What can hang from each mark:
samuk: nefif nomum
fulak: davil nefif reso
nomum: gobad samuk
tudivos: davil tekuda
reso: fulak sefara
tekuda: tudivos
davil: fulak sivatok tudivos
sefara: reso tudivos
gobad: nomum
nefif: fulak samuk

Known rows, with every way that one mark hangs from another:
(sefara (reso fulak) (tudivos (davil sivatok) tekuda)): [ 34.1   8.1  12.5  -3.0 -11.2  -1.6  22.5   8.2  -1.5   2.1   3.0   1.0
  22.8  -3.4  -1.5   1.9  -8.4 -11.2  11.6   4.4  -3.7  10.0   1.9  -2.4
  -6.1   0.3  -7.6]
(fulak (davil sivatok) nefif reso): [ 37.1  10.2   5.9  12.4 -10.8   4.9  -1.1  -2.7   0.4 -10.5   1.2   2.6
  38.6 -11.1 -14.6   8.1  -5.1  15.4  -0.4 -10.2  -2.0  19.1 -16.5  -1.7
   4.0   6.9  -3.3]
(samuk (nefif (fulak reso)) (nomum gobad)): [ 46.9  14.5   6.3  -5.2   4.3   3.8  -6.9  11.1  13.2   3.0  -6.6   6.8
  19.5 -24.0 -12.0   7.7  -2.3  -4.6  10.9  -4.4  -8.0 -11.5  17.5   8.4
  10.0  12.3  -5.2]
(sefara (reso (fulak nefif)) (tudivos (davil sivatok) tekuda)): [ 37.8   9.6  17.1   3.8 -12.3  -4.1  23.9   5.8  -6.4  -2.4   3.5  -0.4
  24.7  -6.8  -4.2   2.3  -7.2  -1.1   7.3  -2.9  -1.6  13.5   0.1  -0.4
  -4.6   0.0  -8.2]
(tudivos (davil sivatok) tekuda): [ 27.2  10.4   8.8   6.8  -9.5   3.8   7.9   0.8  -3.5   0.8   4.6   2.9
  14.0  -5.4 -10.0   9.4 -11.1  14.5   8.9   1.8  -2.8  -8.5   2.3  -4.0
  -6.6   6.0   0.5]
(tekuda (tudivos (davil fulak sivatok))): [ 42.0  14.0  -0.4 -11.3  -9.7   2.0  12.4  10.6  -8.0  -4.8   0.0   0.3
  17.0  -1.8  -6.3   6.8  -5.0  -4.0   1.8  -3.9  -8.2  -8.5  11.2  -2.8
  -0.5  15.4   2.6]
(sefara reso (tudivos (davil sivatok) tekuda)): [ 30.8   8.7   9.0   9.0  -8.3  -1.1  15.0   4.5   2.6  -1.6   3.7  -0.3
  24.8  -1.1  -4.3   1.8  -8.0 -11.5  12.7   3.7  -4.3  10.6   8.4   2.1
 -10.4   3.4  -2.7]
(samuk (nomum gobad)): [ 23.9  10.1  -0.4   3.5   5.2   6.1  -5.0  -1.9   1.5  -3.5   2.5   4.0
  -0.5 -11.5  -5.7   6.4  -8.6 -12.6  14.6  -2.1  -5.3 -17.0   8.0  -1.6
   0.8   6.9   1.6]
(davil sivatok tudivos): [ 22.9   8.2   3.8  -2.6  -1.8  -1.4   6.4  -3.3   3.4  -6.2   5.1  -1.6
  23.9  -1.8  -0.9   3.6  -3.1 -16.9   5.4   2.2  -4.0   7.3  -2.5   2.7
   4.6   5.0  -0.4]
(nefif (fulak davil (reso sefara)) (samuk nomum)): [ 42.9  17.5   8.4 -12.0  -5.9   2.5  -4.9   6.8  -2.3  13.8  -6.4   9.6
  21.4 -28.0  -2.9   5.8  -2.3  10.7   3.0  -1.7  -9.9   0.3 -26.3   4.3
  25.9   4.4 -10.4]
(tekuda (tudivos (davil (fulak reso) sivatok))): [ 52.4  13.2   1.9  -9.9 -12.5   5.4  12.7  16.0   0.9  -4.0  -3.2   1.7
  30.2  -3.7  -9.5   8.3  -2.8   1.7   2.1  -5.2  -7.2   4.3   8.7  -4.3
   0.4  17.9   0.4]
(fulak (reso sefara)): [ 16.3   4.6   4.4  -0.3  -4.3   6.6   8.5   7.8   4.5  -0.7  -2.5   7.2
  16.6 -11.0  -4.7   5.1  -8.8 -10.1   7.4  -2.4  -5.4  -0.2 -13.7  -7.6
   6.9  -0.7  -4.1]
(gobad nomum): [10.8 11.1 -7.9  5.6  3.4  2.7  7.4  4.4  2.7 -9.7 -1.9  6.3  3.4 -8.3
 -0.6  3.6 -9.6 -6.8 10.9 -1.7 -5.4  0.4  0.4 -4.5 -6.0  9.5  3.1]
(samuk (nefif (fulak (davil sivatok) reso)) (nomum gobad)): [ 61.7  16.8   5.9  -3.6  -2.2   3.1 -13.2   5.1   8.6  -1.5  -5.4   4.9
  34.9 -21.2 -18.8   9.5  -2.6   1.2   7.7  -7.0  -9.0  -1.1   9.7   9.6
  17.8  10.7  -7.5]
(tudivos davil): [ 16.1   9.4   3.9   2.3  -6.2   2.4   1.1   4.5  -4.2  -1.5   2.1   4.8
   7.9  -6.9  -4.4   7.7 -10.4  -0.4   7.8   0.7  -7.9 -10.9  -0.7  -7.9
  -4.5   8.9   1.7]
(fulak davil (nefif (samuk nomum)) (reso sefara)): [ 39.4  13.4  10.2   6.6  -6.6   1.9  -6.5  -1.1  -7.1  -2.3  -2.1   9.0
  20.6 -26.0  -7.6   7.2  -2.6  19.3  -1.4  -7.4  -5.4   4.2 -24.9   2.7
  20.2   1.7  -7.6]
(gobad (nomum (samuk nefif))): [ 26.3  10.8  -8.0  11.1   6.4  -2.8  -2.1  -4.5   6.1 -14.9   1.5   9.6
  -6.1 -14.2  -5.3   2.5  -4.2 -15.3   2.2  -4.5  -3.3 -11.7  12.9   9.7
  -0.7  11.3   3.5]
(sefara reso tudivos): [ 11.5   5.6  -0.6   5.4   0.2  -0.4   9.7   4.6   7.1  -4.9   1.1   1.2
  18.6  -3.9   3.8  -3.0  -5.6 -33.2  10.5   2.8  -6.0  11.7   2.2   2.7
  -9.9   3.8  -1.4]
(reso fulak (sefara (tudivos davil tekuda))): [ 20.6   6.7  12.8  -5.8  -9.4   0.1  21.1  11.4 -10.4   9.1   2.1   6.3
  -8.6  -9.3  -0.4   5.5 -10.9  -6.3   8.5   0.5  -6.5 -13.1 -13.2  -8.1
   7.3  -7.6  -9.0]
(davil (fulak nefif (reso sefara)) sivatok (tudivos tekuda)): [ 49.5   9.8  17.3  -0.8  -9.7  -2.4  25.0   5.7   2.6  -4.1   1.1   0.2
  26.0 -14.1  -8.7   7.2   0.4   0.7   1.2  -5.4   0.1  19.1  -2.3   1.2
  16.8  -0.9  -7.9]
(tudivos (davil fulak sivatok)): [37.2 12.4  3.5 -8.5 -8.8 -0.9  8.2  5.7 -6.0 -2.6  0.5  1.6 24.1 -3.5
 -6.9  8.5 -7.5 -4.5  6.1  2.1 -8.3 -1.6  7.4 -4.7  3.4 12.1 -0.1]
(reso fulak (sefara (tudivos (davil sivatok)))): [ 27.3   7.2   9.4 -14.0  -8.7  -2.7  16.5   8.7 -13.1   3.5   0.7   2.6
  17.3   0.2   0.0   3.8  -9.9 -21.1   6.6  -0.4  -9.7  -5.6 -16.4  -6.1
  17.2  -6.5  -9.6]
(nomum gobad samuk): [ 28.6   8.0  -4.7  10.6   4.0   5.2  -3.1 -13.6   3.5  -1.5  11.7   3.4
 -11.4  -7.9  -0.8   4.0  -8.4 -28.0   7.5  -7.2  -1.4 -20.9  -3.2  -0.5
   0.8   8.7   4.8]
(sefara (reso fulak) tudivos): [ 14.9   5.0   2.6  -7.2  -2.6  -1.1  17.4   8.2   3.3  -1.3   0.5   2.5
  16.7  -6.0   6.6  -2.9  -6.1 -32.3   9.6   3.2  -5.4  11.6  -4.6  -1.2
  -5.4   1.0  -6.3]
(reso (sefara (tudivos davil tekuda))): [ 17.3   7.2   9.9   6.7  -6.7   0.8  13.7   7.5  -6.8   5.2   3.1   5.0
  -6.8  -7.5  -3.0   5.4 -10.4  -6.9   9.7  -0.1  -7.1 -12.8  -7.0  -3.5
   3.1  -4.7  -4.1]
(davil sivatok): [17.7  7.9 -0.1  0.5 -1.8  3.7  3.9 -2.9  1.1 -3.8  2.9  1.8 23.1 -2.7
 -4.7  4.6 -8.5 -7.0  6.7  0.7 -3.5 -2.3 -4.4 -0.2 -2.1  5.5  0.9]

Rows:
[ 33.2  13.5  -1.4  -8.9  -8.6   2.7  10.8  14.1  -7.7  -3.5  -0.7   3.2
   1.3  -7.1  -4.0   6.9  -5.3  -4.2   2.1  -4.1  -9.2 -13.3  11.6  -5.3
  -4.1  16.6   3.7] | (tekuda (tudivos (davil fulak)))
[ 31.6  13.3   7.7   0.3  -8.5  -2.6   8.3   6.4 -10.3  -5.4   0.1   2.8
  10.2 -12.5  -7.0   8.8  -6.4   5.3   1.9  -4.8  -7.1  -2.6   6.0  -5.9
   1.1  12.5   0.7] | (tudivos (davil (fulak nefif)))
[ 40.8  13.5  -0.8   0.6   5.9  -0.6  -5.5  -5.7   6.4   3.8   5.6   4.9
  -5.6 -18.1  -4.0   4.0  -4.3 -25.7   3.9  -8.4  -5.0 -28.3  10.0  11.3
   9.7  11.8   0.3] | (nomum gobad (samuk (nefif fulak)))
[ 30.3  11.1  10.5   5.2  -9.0  -1.8  14.1  -1.9 -14.5   7.3   6.4   6.4
  -3.4 -21.4   3.0   4.1  -6.2  10.0  -3.9  -6.7  -2.5  -2.1 -36.1   1.7
  16.5  -6.9 -11.2] | (reso (fulak davil (nefif samuk)) (sefara (tudivos tekuda)))
[ 37.6   9.8  12.0  -4.1 -12.3  -6.9  13.3  -1.9  -5.6 -13.7   4.4  -2.0
  35.5 -10.3  -2.4   1.4  -2.5 -14.9   0.3  -4.8  -3.3  28.0 -10.3  -1.8
   8.3   0.7  -8.4] | (sefara (reso (fulak (davil sivatok tudivos) nefif)))
[ 51.8  12.5   1.8   2.1   3.0   2.9  -5.0  -0.6  15.2   4.9   2.1   6.0
   8.1 -20.2  -7.4   5.4  -1.9 -19.2   3.9  -9.5  -3.9 -15.2   7.0   9.6
  10.0  14.1  -2.1] | (nomum gobad (samuk (nefif (fulak reso))))
[ 48.4  15.9   5.4  -9.8   5.3   2.7   1.7   7.6   5.3  18.3  -3.3   4.4
  14.0 -19.5   5.2   2.4  -1.6 -19.8  10.9  -3.8 -10.0  -6.5 -15.8   8.8
  26.7   4.1  -9.8] | (nefif (fulak (reso (sefara tudivos))) (samuk (nomum gobad)))
[ 61.7  16.0   2.6  -0.8  -1.0  -6.3  -9.3 -12.0   3.7  -2.7   9.1  -0.3
  11.5 -14.5  -6.8   4.8   0.9 -29.9  -1.0  -9.2  -6.2  -8.3   3.6  15.1
  23.8   9.8  -3.3] | (nomum gobad (samuk (nefif (fulak (davil sivatok tudivos)))))
[ 36.3  15.5   3.6  -6.6   7.1   0.4  -7.9   6.6   4.5   2.1  -3.5   5.6
   5.9 -21.9  -9.0   6.5  -4.9 -10.9  10.7  -3.1  -9.2 -24.3  20.2  10.1
   9.2   9.9  -2.8] | (samuk (nefif fulak) (nomum gobad))
[37.8 10.9  7.6 -4.6 -5.3 -1.8 18.3  0.6  4.5 -1.6  5.3 -1.0 14.5 -7.8
 -3.3  5.9 -1.0 -6.4  5.5  4.4 -0.9  9.2  8.3  3.7  2.8  6.6 -1.6] | (davil fulak sivatok (tudivos tekuda))
[ 29.9   7.4   1.9  -5.1  -9.1  -1.8  11.8   2.6  -1.7  -5.9   2.0   0.9
  33.0  -3.2   0.0  -1.3  -6.3 -26.6   6.1   0.7  -6.2  21.7 -12.2  -0.4
   2.3  -0.5  -8.7] | (sefara (reso (fulak (davil sivatok))) tudivos)
[ 30.1  11.8   0.3  -2.4  -8.2   4.6   6.2   6.4  -7.3  -5.6   2.3   0.8
  16.1   0.4  -6.8   6.3  -7.8   0.2   3.4  -5.4  -7.1 -13.1   3.6  -2.9
  -4.5  11.7   3.6] | (tekuda (tudivos (davil sivatok)))
[ 37.5  16.7   5.4  -3.2   0.8  -3.1   1.0  -1.1  -6.7  -0.5   0.0   5.1
  11.5 -22.7  -1.1   5.5   0.5  11.9  -0.4  -0.4  -4.3  -3.5   0.6   8.9
   8.1  13.4  -1.4] | (davil (fulak (nefif (samuk nomum))))
[ 32.9  16.4  -5.1  -0.9   6.0  -4.5   1.0   0.6   5.3  -3.6  -2.3   8.8
  -3.4 -20.0  -3.1   1.6  -2.4 -13.8   2.2  -5.9  -5.4 -12.4  10.9  13.4
   6.5  13.5   0.1] | (gobad (nomum (samuk (nefif fulak))))
[ 52.6  16.2   5.1  -1.3  -0.9   3.8 -14.0   8.6   9.0   0.1  -6.4   7.7
  19.1 -26.7 -16.1   9.5  -2.8   1.5   8.0  -7.0  -9.8  -6.0   9.6   6.5
  13.8  11.9  -6.6] | (samuk (nefif (fulak davil reso)) (nomum gobad))
[ 44.2  12.6  14.1   8.6 -13.2   2.8  14.7  11.2   0.6  -0.8  -0.8   5.0
  14.3 -18.8 -13.1  11.9  -4.6  26.8   3.9  -5.2  -1.9   7.6   6.0  -6.3
  -4.4  12.9  -2.1] | (tudivos (davil (fulak nefif reso)) tekuda)
[ 13.0   6.4   9.6  -6.9  -5.2  -0.2  16.9   4.5 -13.7  -1.9   0.9   5.8
   2.9 -14.8  -1.1   4.2 -10.3  -5.4   1.5  -7.7  -3.8 -10.3 -19.0  -9.0
  11.5  -6.4  -7.0] | (reso (fulak nefif) sefara)
[ 36.3  15.5   5.6 -10.8  -7.7  -3.0   2.3  -1.2  -1.4   2.5   2.0  -1.5
  26.7  -9.9  -2.4   4.6  -1.9  -9.4   2.3  -1.8  -8.0  12.1 -13.2   4.0
  15.0   6.8  -4.8] | (nefif (fulak (davil sivatok tudivos)))
[ 56.8  14.1   0.3   6.1  -2.4   3.0 -11.9  -3.2  11.2   2.0   3.0   7.1
   8.3 -22.9 -11.1   7.1  -2.4 -13.6   1.0 -11.8  -5.6  -9.9  -1.1   7.7
  14.1  13.7  -3.4] | (nomum gobad (samuk (nefif (fulak davil reso))))
[ 25.6   7.6   6.3  -7.9 -10.5  -4.2  10.8   3.8   0.1  -7.5   2.9   2.1
  18.2 -12.0   3.0   0.9  -3.9 -24.6   5.2   2.3  -6.3  20.1  -8.2  -6.8
   3.0   1.9  -7.1] | (sefara (reso (fulak (davil tudivos))))
[ 47.5  18.7   2.2   6.9  -1.6  -7.5   2.3  -3.1   5.8  -4.7   2.6   7.2
 -11.9 -25.7  -6.0   4.0   1.7  -2.6  -0.6  -6.0  -3.5   0.0   7.2  15.5
  10.7  10.5  -2.4] | (gobad (nomum (samuk (nefif (fulak (davil (tudivos tekuda)))))))
[ 45.4  15.0   1.8  -1.9  -4.6  -3.4  -9.3  -9.2  -0.5  -0.6   3.5   5.3
  16.7 -16.8 -10.9   4.3  -1.8  -6.7  -4.7  -6.1  -5.5 -10.1  -2.8  15.8
  14.4   9.4  -3.3] | (nomum (samuk (nefif (fulak (davil sivatok)))))
[ 53.6  13.1   9.3  -7.4 -14.2   1.6  18.9  15.4 -10.3  -7.6  -4.0   1.7
  28.1  -7.9 -11.5   7.8  -3.8   2.6  -2.4 -14.0  -6.9   1.5   0.9  -5.3
  13.6   7.6  -3.4] | (tekuda (tudivos (davil (fulak nefif (reso sefara)) sivatok)))
[25.7  8.5  8.6  3.5 -4.0  0.9 12.3 -4.2  5.4 -2.4  7.4 -0.6 14.4 -5.7
 -3.7  5.3 -3.6 -2.5  6.8  3.2  0.2  5.1  0.1  3.5 -1.7  2.9 -0.7] | (davil sivatok (tudivos tekuda))
[ 34.6  14.5   2.5  10.6  -6.8  -0.5  -5.1 -11.5  -9.3  -5.1   6.9   2.1
  28.6 -13.4  -3.9   6.2  -5.2  15.1  -4.5  -6.3  -3.2   4.1 -24.0   5.0
   8.7   8.8  -1.4] | (fulak (davil sivatok) (nefif samuk))
[ 32.0  14.5   2.1   0.1  -1.6  -2.4   6.9  -1.2  -5.2  -0.2   3.3   3.4
  12.8 -18.1   2.8   5.1  -2.2   5.8  -2.8  -2.4  -3.7  -1.1  -7.6   4.2
   5.0  14.0   0.0] | (davil (fulak (nefif samuk)))
[48.6  9.9 10.2 -3.3 -8.2  1.6 18.7  5.8 13.3 -0.8  2.1  0.2 28.1 -9.7
 -6.7  7.4  1.3  0.1  5.5  3.4 -0.1 22.3  5.3  2.2  3.5  9.3 -3.9] | (davil (fulak reso) sivatok (tudivos tekuda))
[ 56.6  17.8   6.6   8.3  -0.8  -3.8 -11.0 -14.7  -6.5  -8.2   9.0  -1.9
  21.6 -15.3  -3.6   7.1   0.3  -0.8   1.3  -7.7  -4.7   3.9 -10.0   9.2
  21.4   8.5  -2.5] | (fulak (davil sivatok tudivos) (nefif (samuk (nomum gobad))))
[ 19.3   7.8   4.2   4.6  -5.3  -2.5   8.0   8.6   1.6  -4.0   0.7   1.4
  18.7  -2.6   1.1   0.2  -7.2 -26.9  11.7   2.7  -9.6   7.8   6.2  -1.6
  -8.6   6.5  -1.6] | (sefara reso (tudivos davil))
[ 21.7   8.0   8.6  11.3  -7.2  -0.4  13.8   7.7   3.4   0.1   3.0   2.3
   8.9  -6.8  -1.6   1.9  -8.1 -11.8  13.2   3.8  -5.3   5.5   9.1  -0.9
 -14.1   4.2  -1.7] | (sefara reso (tudivos davil tekuda))
[ 41.0  14.8  12.5   4.6  -7.6  -6.0  17.5   5.3 -13.4   7.4   3.6   3.9
  -1.0 -17.3   1.7   6.2  -4.1   5.2  -0.4  -3.1  -5.9  -7.0 -10.1   3.4
  14.2   2.6  -5.7] | (reso (sefara (tudivos (davil (fulak (nefif samuk))) tekuda)))
[ 41.2   7.4   7.6  -2.5  -6.6   3.1  23.1   9.8   6.6   4.2  -1.2   2.9
  22.3  -7.3  -6.0   4.3  -3.5 -10.8   7.2   0.3  -2.6  13.1  -5.3   2.6
  10.5  -1.8  -8.3] | (davil (fulak (reso (sefara (tudivos tekuda)))) sivatok)
[ 42.1  17.1   2.3  -2.5   1.7   0.3 -14.9   3.4   0.0  -0.7  -2.7   6.5
   5.5 -24.7 -12.7   8.2  -5.2  -5.2   7.9  -5.8 -10.6 -18.8  12.5   8.2
  13.3   9.5  -4.1] | (samuk (nefif (fulak davil)) (nomum gobad))
